Every row comes from one small tree of marks. The marks that hang from a mark follow it in brackets, in alphabetical order. Every link used is in the known rows. Which tree was each row made from?
Known rows:
W{K{V}}: [ 11  25  -3   4  29 -10   9 -38   1 -18   1 -12 -12   6  -1  -6  20  -2
   4   0   0   1  -3   3  -1 -29  -5  -1  23  13  -1  -6  -5  -2  -9   6
  -8  -3   7  12   1  30 -20  17  -4  34  -5  -1  16  11  -7  -5  -2  -8
   7  -3]
U{N Z}: [ 45  -6  21  -2  28  14  37   9  -9 -33  12  37   7  44 -20 -26  18   1
  -1 -14   4  -2   5 -18  15   1  17  24  -8   4 -11   4   1   8 -20   3
   8   4   2 -64  22  28  23   5  -3   1   6  -5  27  25  -5 -20  -2 -15
 -34  -8]
E{K{V{Y}}}: [ -5   8   5  -7   6  -1 -22  -6   9  -6  -2  -6   7   5  -1  43  13  -6
  17 -19  13  19 -17 -15   3   3  13 -16  13  15  -6  30   7  -8 -21   1
 -18   4  -7 -23   3  -2  -5  17   7  12   2  15 -14  -2   9  -1   4 -13
  19  -9]
V{K}: [ 12  17   4   6  17   7  15  15  -2 -13   6   4  -5  13 -11 -42  12  -1
 -18 -16  -1  -7   3   6   2  34  22  13  -6  -3   5  11   4   1 -18   6
 -13   5  -5 -24  17   2   5  11  -1 -13  -7  -1  14  28   0  -2   9  13
 -10   3]
E{K{V{G Y{W}}}}: [-12   1   5 -15 -19  14 -29   4   9 -19  -1 -28  -6  -6  11  40  -2   6
  25 -29  10  21  10  -9   1 -17 -12 -15   9 -18  14  23  -8   6  17   6
 -29  -1  -5 -25 -22 -16 -21  13  25  34  15   6 -20 -27  43  -2  -3 -27
  14 -26]
Z{U{N}}: [ 28   4  23   4  18   1  46 -12  -5 -26   0  30 -21  33 -18 -10  18  -2
  -2 -20   1 -22 -10  -5  14  18   4  14  18   7   5  15  15  10 -30  -8
  19   4  -2 -27  14   7  42  12   9 -15  24   9  13  19  28  -6 -12   9
  10  -6]
L{K{E} Z}: [ 17 -14   7   4 -13 -23  -9  13  -4  13   0  38 -15 -11  -4 -19 -10  -6
 -20  43  -8  11 -16   7   1  -5 -10   4  -5  14 -15 -12  34  -1   9  10
  14   1  -1  15   9  16  41 -27 -23 -22  13  -8   0  17 -50   4  -7  25
  -6  35]
E{K{V}}: [ 13  16  11   0   6  -8 -18 -20   8 -22  -8   1   4  -3  -4   9  19   0
  20 -15   6  22 -20  -7   8 -30   9  -9  23  21   3  19  20  -3  -9  11
 -33   3  -7 -15  11  12   8  22  -7  18   4   2 -11  10   2  -7  -9   1
  12  -7]
H{L{K Z{U}}}: [ 26 -14  23  -7 -18 -28   8   2  -7  28  13   6 -42  -7   4  -6 -25  -6
  -7  24 -11 -11 -14  19  -2  30 -36 -26  10  16  -8   8  53  -3  -4  -7
  11   2  -3 -13  13  21  64 -19 -15  -4  27   4   0  27  -8   1  -9  57
 -18  28]
Y{W{K{E V{G}}}}: [-15   6 -17   0   0   8   6 -43   3 -17  -9 -29   6 -20   9  -5   7   6
  24  11   2  13  12   6   1 -35 -27   5  12   1  16 -34 -23   5  19   4
 -26  -9   6  43 -21  -5 -17   9   8  32   0 -11  -2 -27  10   2 -16 -23
  11 -11]
L{K Z}: [ 23  -5  14  -1  -1 -20  -8  23  -4  -1   6  26 -42   3  -2 -24  -5  -1
 -28  18 -11   4  -5  10   0  -2  -6   1   9  10  -8   6  41   3   4  15
  16  -1   1  -9   9  34  38 -22 -23  -6  31  -5   3  22 -33   0   0  25
 -15  22]
K{E}: [  8 -11   8   5   6   2  10   4  -1  -7   0  35  19   5 -12 -27   9   3
 -13  11   0   0 -10  -5   3   7  23  19  -2  18  -2  -5  14   3  -2   8
  -2   9  -9  17  18 -17   3   1 -16  -6 -11  -3  -7  14 -16  -2 -11   9
  11  20]
Y{W{K{E V}}}: [ -5  11  -4   4  18  -2   8 -68  -1   3 -13 -22   3  -4   4  -9   8  -3
  18  18   8  14  -5   1   0 -30 -15  10  15  17  13 -24 -11   4  19   9
 -21  -1   1  51 -11   5 -14   1   8  17  -1  -4   5 -17   2   5 -18 -34
  19   6]
H{L{K{V} Z}}: [ 25  -5  16  -4  -3 -31 -13  -3  -3  13  14   4 -16  -8   7  16 -15   1
   3  25 -11   1 -16  10  -3 -26 -30 -18  25  17 -14  -6  38 -10   9  -7
  14   1  -3  -1   0  36  48 -17 -25  -6  19   3  15  19 -39 -12   0  36
 -25   6]
K{E V{G Y{W}}}: [-21 -10  -9   0 -20   4  -8  16   3 -10  -4   1  18  -7   0  31   5   4
  22   2   6   1  12  -9   2  -7  -6   4   7 -10   4 -16 -18   2  17 -14
  -3  -4   2  25 -30 -30  -4   1  20 -17  -4   2 -12 -26  21   0  -7 -33
  17 -18]
L{Z{U}}: [ 20   7  16   5 -14 -21  16  13  -8  -8  -2  18 -28   9 -13   0  10 -11
   6  26  -6 -11  -3   7   8  24  -7   0  12   7 -13  33  40  12 -17 -16
   8   8  -6   2  10   5  31   5   3 -24  18   9  -5  31  14   3 -14  17
   1  21]
W{K{E V{G}}}: [-10   5 -18   5  -4   3   6 -13   6 -14  -4  -2  14 -16   7  -5  13   6
  21  15  -1  -4  -1   5   4 -32 -14   2   5  10  -1 -29 -18  -4  -4   4
 -19  -9  10  19  -7  13 -23  25 -11  26 -13  -6  -3  -7 -13   0  -8  -1
  18 -15]
V{G K{E} Y}: [-19  -8 -18  -1 -23  22   7  60   1  13   5  11  27  -1   0   3  -9   0
  -8 -21   1 -13   9  -7  -4  37  22   9 -32 -19   0   2 -26  -2 -17 -10
  -5  -3   0 -18   0 -35 -15   7   2  -6 -21  -1  -8   3   5   1  14  20
  -6 -19]
W{K{E V{G Y}}}: [-22  -4 -22  -3  -9  14  -2  -3   6   3  -2 -16  16 -13  10  29   3  -1
  12   0   1  -8  10  -3   0 -18 -13  -1  -4   4  -2 -17 -27   1  -4  -4
   3  -8  12  -1 -16  -7 -37  20   0  28 -15   1  -4 -21   2   4   4  -3
  25 -18]
E{K{V{G}}}: [  4   6   4  -9 -10   1 -20   2  11 -38  -1  -4  -2 -11   1  20  13   7
  28 -22   5  11  -5   0   5 -27  -1  -5  18   3   6  17   9  -3  -8  15
 -50   0  -3 -29   3   6  -2  34  -9  34   6  -2 -20  -3  11 -11 -10   3
  15 -30]
G{V{K Y}}: [  4  23   9   5   2   3   3   2  -2  15 -12  -2  11  20  -9  -1  -7  11
 -12 -27  -4 -23  -1   1   0  23  26  -3 -24 -15  -3  22 -19  -1 -14  -4
  13  11  -7 -14  26  -2 -28   1  11 -48  -9   1   3  12  20   4  19   8
  -9  12]
K{E V{G}}: [ -3  -6 -12   6  -8  -4  -5  16   5 -19  -5  21  25 -15 -10  -1   6   4
  21   6  -1  -8  -2  -2   7 -17  -8   3  15   6  -6 -17  -2  -7   3  -7
 -22   1  -1  15  -4  -4  12  27 -14  -2 -19  -6 -11  -4 -11 -10 -12  -3
  20 -19]
G{V{K{E} Y{W}}}: [ -9  11   6   9 -12  15  -6 -21  -4  28 -21  -5  29   7  -4  -9 -22   5
  -3  -3  -1  -5  -3  -1  -3  20  21   5 -34 -15   4   9 -25   3  14  -8
   2  11 -11  36   9 -29 -13 -17  29 -62 -13  -9  -8 -16  16  12   6 -23
  -4  26]
U{Z}: [ 31  -3   8   0  22   2  19  16  -8 -27   9  29   3  25 -21 -31  16  -4
  -6   2   5 -13  12 -13  11  12  12   9 -12  -2 -18  19  11   0  -7  11
   9   9  -4 -38  21  13  13  11   5   6  -2  -4  16  29   3 -21  -4  -8
 -22   4]
G{V{K}}: [ 15  27   8  12   9   3   9  -2  -5   0 -11  16   4   6 -16 -39   0  13
  -2 -14  -4 -15  -6  10   3  11  25   5 -14  -5   6  12 -12   1 -11   6
 -10  10 -11   1  33  12 -10   8   2 -38  -4  -8   4  20   1  -3   3   2
 -14  16]
W{K{E}}: [  1   2  -4   6  16  12  20 -36   1   3  -7   4   9   4  -2 -23   6  -2
 -15  17   5   7  -7   1  -1   6  17  11  -2  21   6 -16  -2   5  -8  18
  -3  -3   2   4  14   0 -21   7 -10  35 -10  -5   4  10 -15   7 -10   9
   5  26]
W{K{E V{Y}}}: [-14   6 -14   5   9  -2   1 -38   4   6  -9 -13  21   2   4  31   5  -5
   6   9   6   2 -11  -6  -1 -17   0   1   7  11 -12  -8 -12  -2 -14   4
  22  -3   8  23  -7   2 -31  11   3   9 -17   3   1 -15 -13   9   4  -9
  24  -1]
E{K{V{G Y}}}: [-13  -4  -5 -10 -11  14 -29  25  11 -20   0  -9  11  -5   5  55   6   4
  21 -28   6   9  -1  -6   4 -10  -2 -15   9  -2   2  26  -2   0  -8   1
 -28  -3   1 -39  -7  -4 -26  23   4  25   4   8 -19 -10  20  -6   4  -2
  16 -34]

Write each row's tree:
[ -4  11  -2  10 -10   5  -2   2  -3  22 -20  16  38  13  -4   5 -16   8
   1  -4  -4 -18 -12  -4  -2  17  28   6 -30  -4  -8   9 -24  -4 -13 -10
  11  12  -9  21  20 -17 -18   1   3 -52 -29  -6  -9   0  -4   5  12   5
  -2  24]  G{V{K{E} Y}}
[ -4   6   3  -7  17  17  12 -30  -3   0  -1 -39 -31  17   8   2   8  -4
 -24  -6   7   9  25  -9  -7  10  10   4  -3 -12  17  18 -16  12   7  16
  23  -7   5  -3 -10 -10 -44 -14  29  43  18   3   7 -11  37  14   5 -30
  -1  11]  V{Y{W{K}}}
[-11  -3  -4   5   2   1  -4 -21   2   4  -6   1  16   2  -4  22   6  -2
  10   0   8  11  -2 -14   0 -11   1   9  10   3  -7   1  -7   5  12  -6
   1   3  -7  43 -15 -21   0  -8  14 -29   2   4   0 -20  11   8  -1 -41
  22   0]  K{E V{Y{W}}}
[-17 -10 -11   1 -14  -1  -8  31   7 -12  -4  18  25  -6  -6  31   1   4
  15  -7   0  -9   1  -9   2  -9   1   4   0  -5 -16  -4 -12  -4  -9 -16
   0  -2   2   7 -13 -18  -7  15  -5 -11 -12   3 -14 -17   5  -1   0  -4
  27 -28]  K{E V{G Y}}
[ -8  -5 -15   6 -12  16  16  31   1  -4   0  21  27 -11  -6 -31   0   4
  -6 -11  -1 -10  11   1   0  31  17  10 -29 -14   9 -13 -16   0  -7   3
 -30  -1  -1 -14   9 -19   8  14 -14 -12 -18  -8  -8  13  -8  -7   0  15
  -1  -6]  V{G K{E}}
[ -6  -5 -10  -7 -16 -19 -32  57   1  -1  11   3 -27 -18   8  42  -7  -2
   3  10   0  -6  10  13   1 -26 -34 -14   9 -20 -11  -1  11  -7  10 -10
  24  -7  10 -16 -22  26  16 -13  -7 -16  25   2   5  -9 -17   0  11  17
  -7 -15]  L{K{V{G Y}} Z}
[  1   3   4   2  25 -22 -13  -1   2   7   4   5 -28   3   4  24   2   0
 -16 -17   5  -4  -8  -1   0 -17  -9 -12  22  -7 -18  16  10 -14  -5   1
  29   1   2   8  -3  21  24  -3  -3 -11   4   8  13  -2  -5   1  12  16
   8  -5]  L{K{V{Y}}}
[  7 -16   5   3   4 -23   2 -23   3  24   5  18  15 -15   2  -6 -19   3
   2  11  -5   1 -35  -3  -5 -20 -26 -12  20  23  -7 -25  17 -19   8   4
  12   5  -1  23   4  13  44  -7 -29   2 -18  -7  -3   0 -40  -3 -10  34
  -1  13]  H{L{K{E V}}}
[  9  24   0   1  27  -4  10 -59  -1 -20  -5 -35 -30   4   1 -12  15  -3
   7   0   4  14   7   6   2 -24 -10   7  31   8  16  -7  -3   7  19   9
  -6  -2   6  19 -13  16 -22   8  18  42  14  -1  17  -8  16   6 -11 -44
  -3   4]  Y{W{K{V}}}
[ 23 -21  25 -10  -4 -14  -2  27  -5  20  23   7 -23  -1   5  -7 -14   2
 -20  22 -16   0 -10   9  -8   9 -10 -13   5  11  -6   5  38  -2  11  -2
  21  -3  -2 -17  16  26  42 -29 -29   7  21  -4  13  27 -30  -6   2  46
 -37  27]  H{L{K Z}}
[-19 -14  -9 -11 -12  27  12 -17   0   9  -2 -26  -1  -5  15   1  -3   1
  -3   5   6   6  22  -3  -8  15   7   7 -17  -5  16 -15 -26  11  19   7
   7 -10   7  -4 -17 -29 -50  -9  22  39   2  -5  -4 -27  32  16   1 -16
   5   0]  V{G Y{W{K{E}}}}
[  8 -28  16  -2   7  -9  13  -7  -2  37  11  26   8 -11   2 -22 -23   5
 -26  14 -12   2 -25  -4 -11   8   2  -6  -1  21  -2 -13  21 -11   5  13
  15   4  -6   4  21   4  40 -18 -29   8  -6  -8  -2  10 -26  -1  -7  55
 -14  23]  H{L{K{E}}}
[-17   5  -2  -8 -13  25   1  36  -2  -9   3 -22 -11   8   7  -7  -3   1
  -9 -34   2  -6  35   1  -7  43  20   1 -23 -36  14  12 -33   9   2   1
  -8  -1   1 -28 -11 -33 -20  -6  29  -5   3   4   0 -11  42   2  15 -22
 -21 -22]  V{G K Y{W}}
[ -8  -1  -9   7  -4  20   5  19  -3  19  -5  10  27  15  -8   1  -1  -6
 -20 -12   5  -2   1 -11  -2  50  27   8 -26 -11 -15   3 -15   0 -23  -5
   8   8  -2  -9   9 -31 -10  -5  -3 -41 -21   7   4   6 -13   7  12  -1
   4   4]  V{K{E} Y}
[-22 -10 -14  -2 -16  30   2  32   0  10  -1  -8  13  -3   5  -5 -10  -1
  -7 -19   1  -5  23  -3  -4  43   4   5 -37 -26  11  -6 -28   7   6 -10
 -16  -2  -1  -3 -13 -43  -4  -8  20 -24  -3   3 -12 -16  25   6   7 -18
  -4 -18]  V{G K{E} Y{W}}
[-14  -5  -6   0   7  19  15 -33  -2  14  -7 -33  -4   9  10  -3  -3  -7
 -17   5   7  14  11 -11  -9  17  15   7  -6  -1  11  -1 -15   9  16   9
  18  -4   6  12 -10 -30 -47 -17  20  27   7  -2   0 -22  13  20   0 -26
  10  17]  V{Y{W{K{E}}}}
[ 15  11   0   4   4 -37 -16   1  -4  -8   8  16 -33  -9  -1   0  -2  -5
   7  23  -3  10  -9  18   4 -35 -27  -5  25  11 -14  -8  34  -5   5   2
   9   0   2   9  -7  44  44 -10 -18 -30  22  -1  15  14 -44  -2  -3  18
  -5  11]  L{K{V} Z}
[ -7  15  -8  -5  12  10   5 -26   0 -30  -1 -36 -24 -12  13 -10  11   7
  24  -3   2   2  18  12   1 -29 -20  -1  19 -11  16  -9 -16   7  22   5
 -21  -8  10   6 -21  12 -32  11  11  49  12  -4   7 -21  28   0  -7 -33
   2 -22]  Y{W{K{V{G}}}}
[-11   1  -8  -7  -5  23   4  58   0  -8   8  -1  -2   7  -3  11  -1   5
 -18 -34  -1 -20  24  -3  -2  42  18  -1 -26 -28   3  17 -22  -1 -23  -4
  -4  -2   3 -52   5  -9 -20   8   6  -8  -5   3   0   6  27  -2  22   7
 -10 -24]  V{G K Y}
[ 16 -16   6   0 -20 -31 -15  -5  -1  39   8  18  12 -21   5  16 -14  -4
  10  43 -11  16 -26  10  -4 -24 -33 -12  16  27 -11 -33  36 -11  15  -9
   9   2  -3  27  -2  23  46 -21 -31 -19   1  -1  -4  11 -56  -7  -8  31
 -10  20]  H{L{K{E V} Z}}
[-14  -4  -4 -15   1  24   6   5   0  -8   3 -44 -27   2  13   7   2   4
 -16 -13   3  -5  32   3  -7  14   5  -2 -12 -17  20   6 -24  11  13  15
  10  -9  10 -15 -10 -16 -57  -6  28  51  22   0   4 -22  48   9  10 -22
  -9 -18]  V{G Y{W{K}}}
[ -9 -25   1 -16  -2 -12 -14  33   3  12  19 -11  -7 -14  11  27 -21  11
  -6 -19  -5 -21   2   5  -9  -3 -24 -30  12  -6   3 -12  -1 -14   2  -9
  26  -5   7 -23  -5   7  10  -4 -13  24   5   5  -1  -7   1  -6  11  38
  -6 -23]  H{L{K{V{G Y}}}}
[ -3  13   4  -2   7  12   5  10  -4   2   0 -21 -10  17  -3  -7   0  -7
 -22 -30   4   5  21  -6  -4  48  28   3 -17 -23   9  23 -12   7   6   2
  -1   5  -6 -18  -6 -22 -13 -17  30 -17   3   8  10  -1  35   8  16 -24
 -14  -2]  V{K Y{W}}
[ -8   4   7   2   1  14   4 -59  -3  23 -27 -27   7   9   7 -10 -14   9
  -2  12  -1   1  -5  -4  -8 -10  14   3 -18   5  11   0 -25   8  21   9
  23   1  -3  46   3 -22 -54 -18  28   3  -1 -11  -7 -25  28  16  -7 -34
   6  36]  G{V{Y{W{K{E}}}}}
[  7 -13   9 -11 -21 -19 -18  33   1   1  20   3 -13 -26   9  12 -19   7
  13  18 -13  -6  -6  18  -3 -27 -45 -22  19   6  -5 -20  27  -8  17 -16
   1  -6   3 -12  -7  34  41  -4 -30   7  21  -2  10   9 -21 -18   0  41
 -27 -15]  H{L{K{V{G}} Z}}
[-10  -1  -8   7   5  -4  -7   2   5   0  -2  11  27   8 -11  21   5  -7
   6   1   3   0 -14 -17   2  -5  11  11   6   7 -18   3  -1  -2 -18 -13
  11   5  -3  30  -4 -14  -3   8  -1 -23 -17   7  -3  -4 -13   2  -1 -12
  26  -5]  K{E V{Y}}
[-11   6  -3   3  -5  17   3   2  -3  20  -7  -8  13  11   2 -12  -4 -10
 -11 -18   4  11   9  -7  -3  47  17  16 -27 -13   4  -2 -17   6   6  -2
  -4   7  -4   7  -5 -41  -1 -14  24 -36 -13   3  -6  -7  15  15  10 -20
  -4  11]  V{K{E} Y{W}}
[ 11  -2  -4  12 -11 -30 -21 -10  -1  11  -2  36  -2 -20   1   8  -9  -7
  10  34  -2  20 -22  10   3 -29 -27  -2  14  14 -23 -25  33  -7   9   1
   6   1   1  45  -4  30  51 -14 -27 -47   3  -1   1   7 -64   2  -7  12
   2  24]  L{K{E V} Z}
